Each row was made from one walk, in order. Every step used is in the known rows, and no mark comes twice. Write each row's walk.
Known rows:
beku-vako-sumako:  17   8   6  -2  15 -22  10  13  -6  -9  14  -9  19   7 -31   6   9  -1  -8  17 -19  -9  20  11
lelut-lafu-sumako:   0   3  -2  14  20   8  -6  21 -10 -29   1 -13  -3  14 -18   2  -7  -7  -5 -24   6 -17  27 -12
gakikuz-vako-denanu-lafu:   4  -9 -14 -13  15  -2  -9  -3 -24 -14  -1  -2   5  -1  -7 -12   7  13  11  16 -15  -4   6  -8
lelut-lafu:   4   4 -10  -2   8   7  -6  11   5 -15  -3  -8   0  -7  -7   2   3  -2  -4 -10   6  -2  20   2
sumako-lafu-denanu:  -7   0 -38  -2  18   0  -5  -2  -7  -7   1 -25  -5  -3 -10  -6  18   8  16 -20  24  11   2 -24
beku-vako-denanu-lafu-sumako:   1   5  -3  11  31   6  -1  12 -31 -33   6 -17  -8  16 -27  -6  -1   1  10  -6  -9 -21  17 -19
gakikuz-vako-denanu:   2 -17 -14 -20  13   3 -23  -7 -30 -19   6  -1  12   8 -13  -7  21  11  11  23 -15   4   8  -6
vako-sumako-lafu:   2   4 -19  -3   2 -30   7   0   4   7 -11  -7  19  -4 -11  11  10  -7   0  -2   8   1   6  -4
sumako-lafu-beku-vako:  -3  -5 -10  -1   4  -9   7  -4 -16  -9  -3 -28  -2  -2 -34  17   6   8   3  -3   2   2   7 -16
gakikuz-vako-sumako-lafu-denanu:   4  -6 -36  -9  22 -19  -5   6 -14  -8   6 -22  16   4 -20  -6  20  11  10  -5  11   7  15 -18
lelut-vako-sumako-lafu:   0   4 -17 -10  -1 -32   7   2   0   9 -18 -11  26  -9  -9  13  14  -6  -2   0   2  -4   6  -7
gakikuz-lafu-beku-vako:  -3   1   8  -1   2   4  -5   5 -19 -14  14 -17  -1   2 -33   7   4  16   0   0 -11   1  21  -5
vako-gakikuz-lafu-lelut:  -2  -5  -7  -4  -6   2  -6  -1 -13   1   4  -7   4   7   3  -2  21  11  -6  -8  -1  12   4  -6
denanu-lafu-gakikuz:  10   6 -16  16  18  -2  13 -10   3 -23  -8 -16  -6  -3   0  -6 -15  -8  11  -5  19   2  -6   4
vako-denanu-lafu:   1   4 -16  -7  17   4  -5  -3 -12 -13  -4  -6  -4  -8   0 -12   4   8  16   5  -5  -5   4  -4
gakikuz-lafu:  -8   8   8   0  -8   9 -15   7  -4   1  12   9   3   1  -3  -5   8   8   0  -3  -7   5  14   0
sumako-lafu-gakikuz:   2   1 -29  13  11  -8   9 -21   4 -18 -14 -21  -1  -2  -7   7   0 -15  11 -10  33  13 -11  -7
lafu-lelut-vako-gakikuz:   1 -14  -5 -18  -2  -4  11   2 -14   0 -20 -23  10  -6  10  12  19   2 -10  -1 -11   6  -4  -2
gakikuz-lafu-lelut-vako-denanu:  -7   0 -18 -18   8   8 -28  -7 -25 -11   0 -10  10  -2  -3  -9  31  14  11   6  -7   0   6 -10
vako-sumako:  12   6   0  -3   9 -23   5  12   4   0   4   0  21   2  -6   1   0  -3  -6   8  -7  -6  16  15
sumako-lafu-gakikuz-vako-denanu:   3 -17 -32 -12  20  -2 -17 -20 -27 -31  -2 -14  11   7 -18  -3  20   2  18  16   6  11   0 -11
denanu-lafu-sumako:   0   4   4  18  17  -1   8  16 -15 -16  -1  -7  -7  13  -9  -5 -17  -2   1 -17   0 -20  12 -16
denanu-lafu-beku-vako:   3  -1   1   1  10  -4  11   4 -17 -13   2 -24  -6  -4 -28   6  -7  14   2   0  -8  -7  11  -7
vako-denanu:  -2  -2 -16 -13  16  10 -18  -7 -15 -17   2  -6   0  -1  -4  -6  16   5  15   8  -4   3   5  -1
vako-gakikuz-lafu-beku:  -9  -8   1 -11  -5   6  -6   8 -11  -6  -5 -16   4 -11   1  10  -3  15  -1 -15  -6  12  20   3

Which walk is each row?
 -4  -5 -19  -9  14   0  -6  -2 -15 -13 -10 -19  -4 -14   0  -4 -12  17  16 -10   3  -3  10  -4 => vako-denanu-lafu-beku
 -1   4 -36  -9  21 -17  -3   7  -7  -5  -2 -29  14  -7 -12  -3  21   7  11 -13  14   2  13 -16 => lelut-vako-sumako-lafu-denanu
  3  -2 -27  -2  14  -2  -6 -11 -17  -5  -1 -10  -4   4   2 -15  12  12  10  -2   8  -3  -6 -14 => vako-denanu-lafu-lelut
 14 -16 -14   0  13  -4  -5  -3 -13 -32   1 -11  12   9 -19   0   0  -2  -3  10   6   6  12  -1 => lelut-lafu-gakikuz-vako
  6   5 -15  -3   6 -29  11   1  -4  -1  -3 -13  17   1 -30  14  17  -6  -2   6   0  -1  10  -7 => beku-vako-sumako-lafu
 11   3  -6  -9   5 -30   3   9  -5   6  -3  -9  29   1  -4   1  11   2 -10   7  -7 -12  11   6 => lafu-lelut-vako-sumako
 10   6   4 -11   5 -26   4  14   0   3  -5  -6  29  -6  -5   4   5  -2  -9  10 -15 -13  16  13 => lelut-vako-sumako
  6 -20 -20   1   4 -15   2 -16 -15 -17  -7 -10  13  10 -18   5   4  -3   3  11  12  12  -5 -12 => sumako-lafu-gakikuz-vako
 -1   1  14  -9  -3  10  -1  12 -16 -11   9  -9   4   0 -17   9  22   7  -6   5 -25  12  19   3 => beku-vako-gakikuz-lafu
 -5   1 -15  -9  15  18 -12  14 -14 -15  14 -22  -2  -3  -3  -9  22  16   9 -15  -1  17  21  -6 => vako-gakikuz-lafu-denanu
 -7   8 -16  -1  15  17 -21  11 -11 -12  23 -12  -4   1  -8 -18  17  18  13 -16   7   9  20 -11 => gakikuz-lafu-denanu
  1  -4  -3  -3  -2   3  -2   1 -20  -4  10 -13   2  11 -13   1  27  12  -8  -2  -7  11   6  -8 => beku-vako-gakikuz-lafu-lelut
  3   5 -30  -2  28  16 -13  14  -4 -24  10 -26  -6  -5 -11 -12  12  10  10 -21  16   3  24 -10 => lelut-lafu-denanu
  1  -7  -5   5  25   1  -7  11 -34 -28   3  -8   1  18 -18  -9  -4   5   8  -3 -10 -18  16 -20 => gakikuz-vako-denanu-lafu-sumako
 -5  -2 -13 -21  12   7 -19  -5 -19 -15  -7 -11   9  -8  -2  -3  22   6  13  11 -11  -4   4  -3 => lelut-vako-denanu
 -9   7  12  16   7   9 -13  18 -18 -16  14   1  -1  19 -14  -4  -3   1  -2 -18  -4 -10  22 -14 => gakikuz-lafu-sumako
-12  -9 -22  -4  -4 -12   0  -8  -4   3 -18 -20   1 -11  -5  13  -7   7   7 -20  19   6   2 -14 => sumako-lafu-beku
  1  -4   2  -1   8  -2   5   2 -17 -14   6 -23  -3   1 -31  10  -1  11   0   1  -7  -2  12  -5 => lafu-beku-vako
  0  -5 -14 -14  22   9 -14  -6 -27 -29   8 -25  -2   0 -28   2  16  13  16   9  -9   0  14  -5 => lafu-beku-vako-denanu
  4   5 -33  -3  27 -14   1   7 -11 -13  10 -31   7   1 -30  -2  23   7  12  -8  12   5  16 -17 => beku-vako-sumako-lafu-denanu
 16   6  -3  -5  19 -21   5  18  -7 -19   8 -23  19  -1 -35  11   1   5  -8   4 -11  -9  35  12 => lelut-lafu-beku-vako-sumako
  5  -2  -4  -2  13   3   1   8 -13 -24   4 -28  -3  -3 -35  12   1  10  -2  -4  -3  -4  25  -4 => lelut-lafu-beku-vako
 -8  -5 -20  -7  -8 -15  -1 -10 -10  12 -19 -16  11  -4   0   6  20   4  -2  -6  11  -3 -11 -22 => sumako-lafu-lelut-vako
 -7   0  14   8   8  11  -4  21 -21 -20   6  -8   1  16 -10   4   2  -1  -6 -18 -11  -3  24  -9 => vako-gakikuz-lafu-sumako
 16   5   1  -2  17 -26  14  15 -10 -10   6 -19  16  -1 -30   6  -6   8  -4   8 -14 -12  26   9 => denanu-lafu-beku-vako-sumako
 -1 -16 -20 -11   0 -32   1  -1 -12   1 -12 -17  22  -5 -15  14  -5  10   0  -5   7   2  14  -8 => gakikuz-vako-sumako-lafu-beku
 -2  -4  -8  -7  -5  -8  -3  -4 -10   7 -10 -11  10  -1   4   0  14   7  -5  -1   1  -7  -7 -10 => lafu-lelut-vako
 11 -19  -8   2   8  -9  -1 -10 -17 -21   3  -6  11  13 -14  -1  -1   0   0  16   2   7  -1  -2 => lafu-gakikuz-vako
 23  -6  -7   0  17 -31   9   6  -9 -16   3  -5  28   9 -16  -4  -6  -2  -4  19  -7  -4  16  12 => denanu-lafu-gakikuz-vako-sumako
  7 -17 -22 -12  22   3 -19 -16 -27 -35   4 -11  10  10 -16  -8  15   4  16  21  -2   8   4  -2 => lafu-gakikuz-vako-denanu
 -5   0  10 -10  -8  10  -5  11  -8  -4   2  -2   6  -4   3   5  16   5  -5  -3 -16  15  16   5 => vako-gakikuz-lafu
 -3 -15 -15 -18  -5 -10  13  -2 -13   4 -28 -26  12  -9   7  17  25   0  -8  -5  -3   8  -7 -10 => sumako-lafu-lelut-vako-gakikuz
 -2   3  -7  10  27   6  -4  11 -24 -27   1 -11  -6  12 -11  -9  -7   1  11 -13  -2 -19  14 -17 => vako-denanu-lafu-sumako
